Every row comes from one small tree of marks. The marks that hang from a mark follow it in brackets, in the order of their numbers. Every link used is in the known rows. Which tree was each row made from?
Known rows
Q_860{Q_284{Q_189 Q_852}}: [ 1.62 -4.54 -1.57 -0.96  3.24 -1.61 -0.27 -2.32  0.67  1.27  1.59  0.69
 -2.30 -1.74  1.30 -0.31 -2.06  4.52  0.50  3.96]
Q_284{Q_189 Q_860 Q_871 Q_965}: [-2.74 -3.09 -1.36  0.34  5.00  0.35 -2.54 -4.96  2.37 -0.14  0.31  4.62
  3.94 -0.93  1.47 -0.35 -1.18  4.00  5.77  5.06]
Q_189{Q_284{Q_852 Q_860 Q_871 Q_965} Q_767}: [-2.03 -1.64  0.57  1.26  6.94  2.36  0.55 -1.64  6.67 -1.66  3.47  1.27
  3.28  1.03 -0.68  0.60 -0.22  3.86  1.89  5.17]
Q_284{Q_189 Q_852 Q_860{Q_767}}: [-2.35 -5.26 -4.42 -3.84  2.54 -1.64  3.77 -3.55  4.78  1.89  0.50  0.49
  4.16 -2.01  0.68 -0.97  0.72  4.50  2.41  5.33]
Q_852{Q_284{Q_871} Q_767}: [-0.98 -5.76 -0.56  0.78  5.00 -2.32 -2.71 -2.95 -2.05  1.36  1.10  3.48
  0.82  1.73  0.57 -0.08 -0.83  4.52 -1.21  3.25]
Q_852{Q_284}: [ 0.66 -3.82  0.31  0.05  3.94 -2.55 -3.05 -3.14 -1.67  1.90  2.37  1.95
 -1.57  0.01  0.29 -0.13 -2.65  3.61 -1.11  3.47]
Q_189{Q_284{Q_852 Q_860 Q_965{Q_767}}}: [-1.85 -3.36 -1.80 -0.79  7.00  0.05  1.39 -1.07  5.63  0.03  2.48  0.42
  1.84 -0.70  1.12  1.90 -1.53  5.14  2.62  4.70]
Q_965{Q_284{Q_852} Q_767{Q_189}}: [-0.08 -4.83 -1.36 -1.34  2.53 -1.66  1.99 -3.18  4.37 -1.42  1.97 -0.09
 -0.43 -2.91  0.34  1.31 -0.32  5.51  1.66  3.93]
Q_965{Q_767}: [-0.60 -3.37  0.12 -4.13  2.20 -1.70 -0.85 -3.16  2.75  0.48  0.87  1.05
  0.42 -1.08  0.74 -0.71  1.79  2.89  1.00  3.91]
Q_284{Q_189{Q_767{Q_965}} Q_852 Q_871}: [-0.83 -3.35 -0.28  0.10  2.57  1.57 -0.49 -4.61  3.89 -0.61  0.49  3.65
  1.81  0.59 -1.23  0.83  0.09  4.07  2.53  5.90]
Q_852{Q_284{Q_189} Q_767}: [-1.34 -6.81 -3.83 -1.79  5.16 -1.21 -1.27 -3.07 -1.77  2.96  0.18  3.90
 -0.69  0.26  1.91 -1.17 -0.75  4.53 -1.36  2.87]
Q_860{Q_284{Q_189 Q_852 Q_871} Q_767}: [ 1.12 -3.94 -0.96 -0.39  2.32 -2.27  0.29 -3.66 -1.93  0.95  1.73  1.13
  1.65 -0.19 -0.32 -1.02 -1.04  4.94  0.77  4.57]
Q_860{Q_284{Q_189{Q_767} Q_871}}: [ 2.25 -2.93  0.63 -0.10  3.25 -0.93 -2.98 -4.14 -0.30 -0.24  1.73  2.61
 -1.34 -0.05  0.26 -2.17 -0.90  2.76  0.88  3.74]
Q_189{Q_284{Q_852 Q_860 Q_871} Q_767}: [-0.39 -2.14  0.56  0.57  5.56  0.63  0.87 -2.67  7.21 -1.85  3.53  0.75
  2.90  1.31 -1.27 -0.06  0.54  2.84  1.17  4.87]
Q_767{Q_189{Q_284} Q_860}: [ 0.15 -4.58  1.61 -1.63  1.83 -3.50 -4.27 -8.19  0.41 -0.10  3.31  1.66
 -1.18 -2.82  1.80 -2.61  1.47  1.44 -1.80  4.74]
Q_852{Q_284{Q_871}}: [ 1.01 -3.42  1.49  2.18  3.89 -2.93 -4.09 -4.12 -2.03  0.53  2.28  3.20
 -0.26  1.10 -0.33  0.53 -2.99  3.82  0.15  3.63]
Q_852{Q_284 Q_767{Q_860}}: [-1.85 -6.17 -0.51 -2.05  4.53 -3.26 -2.08 -3.29 -2.09  3.22  0.53  2.19
  0.08 -0.05  1.60 -1.83  1.39  3.68 -3.30  4.00]
Q_284{Q_189{Q_767} Q_852 Q_860 Q_871 Q_965}: [-4.04 -3.39 -1.91  0.23  5.12  2.31  1.43 -2.57  6.78 -1.18  0.32  3.42
  4.98 -0.59  0.57  0.68  0.03  5.47  4.78  5.88]
Q_965{Q_284{Q_189{Q_767} Q_871}}: [ 0.45 -1.89  0.38  1.87  3.24  0.63 -1.44 -5.64  0.86 -0.43  2.26  2.23
  0.71 -1.19 -0.75 -0.61 -0.71  2.68  2.99  3.89]
Q_965{Q_284{Q_189 Q_852 Q_871} Q_767}: [-0.04 -3.66 -1.68  0.52  3.45 -0.82  2.11 -3.80  3.80 -1.33  0.47  2.08
  1.63 -1.39 -0.04  2.15 -0.68  5.81  4.74  4.04]
Q_965{Q_767{Q_189}}: [-0.29 -4.80 -0.39 -4.32  1.28 -2.18 -1.60 -4.55  2.89 -0.75  1.37  1.70
 -0.50 -1.83  1.22 -1.25  1.57  3.05  0.29  3.73]

Which tree is each row?
[ 1.77 -3.11  1.68 -0.89  3.01 -2.34 -1.33 -2.45 -2.35  1.38  1.88 -0.12
  0.85  1.14 -2.49 -0.16 -1.71  4.89 -0.36  6.51] => Q_860{Q_284{Q_852 Q_871} Q_767{Q_965}}
[-1.15 -1.70  3.04 -3.11  2.80  0.16 -2.30 -3.32  1.53  1.09  2.13  0.19
 -0.25 -1.31  0.20 -3.79  3.28  1.19 -2.38  5.22] => Q_189{Q_767{Q_860{Q_284{Q_965}}}}
[ 2.38 -4.62  3.84 -2.32  1.85 -4.00 -6.98 -7.31 -1.87  0.28  1.20  2.34
 -2.92 -1.25 -0.56 -2.50 -0.09  2.41 -1.90  7.45] => Q_767{Q_189 Q_860{Q_284{Q_871}} Q_965}
[ 0.40 -3.72  1.82 -0.55  1.94 -3.47 -1.73 -6.70  1.75 -2.06  1.41  1.80
  0.89 -2.29  0.23 -0.69  1.54  3.70  1.94  4.57] => Q_965{Q_284{Q_871} Q_767{Q_189 Q_860}}
[-0.84 -4.15 -1.04  1.71  1.91 -0.62 -0.41 -5.31  2.51 -0.55  0.94  3.45
  2.18 -0.73  0.50  1.78 -0.96  4.63  3.68  4.54] => Q_284{Q_189 Q_852 Q_871}
[-0.97 -1.63  3.60 -4.50  2.29  0.56 -3.22 -4.47  2.08  1.80  1.27  0.68
 -0.14 -0.32 -1.58 -3.36  3.61  0.42 -2.34  6.93] => Q_189{Q_767{Q_860 Q_965}}
[-1.80 -1.37  0.02 -1.49  7.04  2.61 -0.69 -1.97  5.17 -0.02  3.61  0.84
  1.40  0.15  0.06 -1.71  0.44  2.07  0.52  4.56] => Q_189{Q_284{Q_860 Q_965} Q_767}
[ 1.95 -5.14  3.34 -1.95  1.82 -3.93 -5.39 -6.47 -0.60  0.10  1.12  1.82
 -2.55 -1.34 -0.63 -1.38 -0.26  3.51 -1.80  7.73] => Q_767{Q_189 Q_860{Q_284{Q_852 Q_871}} Q_965}
[-0.82 -6.28 -0.83 -1.22  5.39 -2.25 -3.93 -5.20 -3.00  2.71 -1.33  5.48
  0.24  1.65  0.24 -1.04 -0.08  4.47 -1.01  5.62] => Q_852{Q_284{Q_189 Q_871} Q_767{Q_860 Q_965}}
[-1.80 -1.23  1.36  2.22  6.18  3.28 -0.55 -2.14  4.27 -1.50  3.90  1.68
  1.83  1.06 -0.66  1.15 -0.42  3.79  1.05  4.72] => Q_189{Q_284{Q_852 Q_871 Q_965} Q_767}
[-0.25 -2.77 -1.67 -1.28  4.06  0.08  0.70 -4.24  3.58  0.75  1.89  0.56
  0.80 -2.34 -0.15 -1.88 -0.21  2.52  2.58  4.23] => Q_965{Q_284{Q_189{Q_767} Q_860}}
[-1.90 -6.42 -0.80 -0.81  3.58 -2.44  0.23 -3.12  5.68 -0.91  0.57  1.43
  3.88  0.25 -0.58  1.11  0.48  5.10  1.88  6.36] => Q_284{Q_852{Q_767{Q_189 Q_965}} Q_860 Q_871}
[-1.49 -6.45 -0.84 -4.04  2.90 -0.49 -3.24 -4.24  0.09  1.81  0.98  1.92
 -1.08 -0.73  0.44 -1.64  1.34  2.79 -1.95  5.15] => Q_852{Q_767{Q_189 Q_965}}
[-2.86 -6.14 -0.57 -2.68  3.61 -1.34 -2.55 -5.29  0.15  1.35  1.87  1.84
  0.40 -1.96  2.56 -2.37  2.90  2.68 -2.21  4.31] => Q_852{Q_767{Q_189{Q_284{Q_965}} Q_860}}
[ 0.33 -2.59  2.19 -2.52  3.17 -1.45 -3.79 -6.52 -1.11  3.04  0.27  1.36
 -1.16 -1.92 -1.00 -1.40  0.37  2.17  0.53  7.51] => Q_767{Q_860 Q_965{Q_284{Q_189}}}
[-4.12 -4.69 -4.07 -1.88  5.06  1.11  2.17 -1.84  5.56  1.42  0.26  1.77
  2.81 -2.73  2.21  0.98 -1.19  5.84  4.15  5.48] => Q_284{Q_189 Q_852 Q_860 Q_965}
[ 0.15 -3.90  0.35 -4.87  2.32 -3.24 -1.17 -4.19  1.55  0.96 -0.09  1.46
 -0.27 -1.80  1.55 -2.20  2.68  2.96  0.26  4.52] => Q_965{Q_767{Q_860{Q_284{Q_189}}}}
[-4.58 -4.17  0.39  2.22  4.51  1.31 -0.55 -1.45  1.72  0.02  1.34  2.00
  3.68 -0.22  0.91  2.94 -0.10  6.16  2.21  5.08] => Q_284{Q_852{Q_767} Q_871 Q_965}
[-2.94 -3.50 -2.56 -3.07  4.15  2.01 -1.34 -3.55  1.10  1.36 -0.09  3.95
  0.47 -2.08  2.54 -0.40 -0.02  4.37  3.37  4.10] => Q_284{Q_189 Q_965{Q_767}}
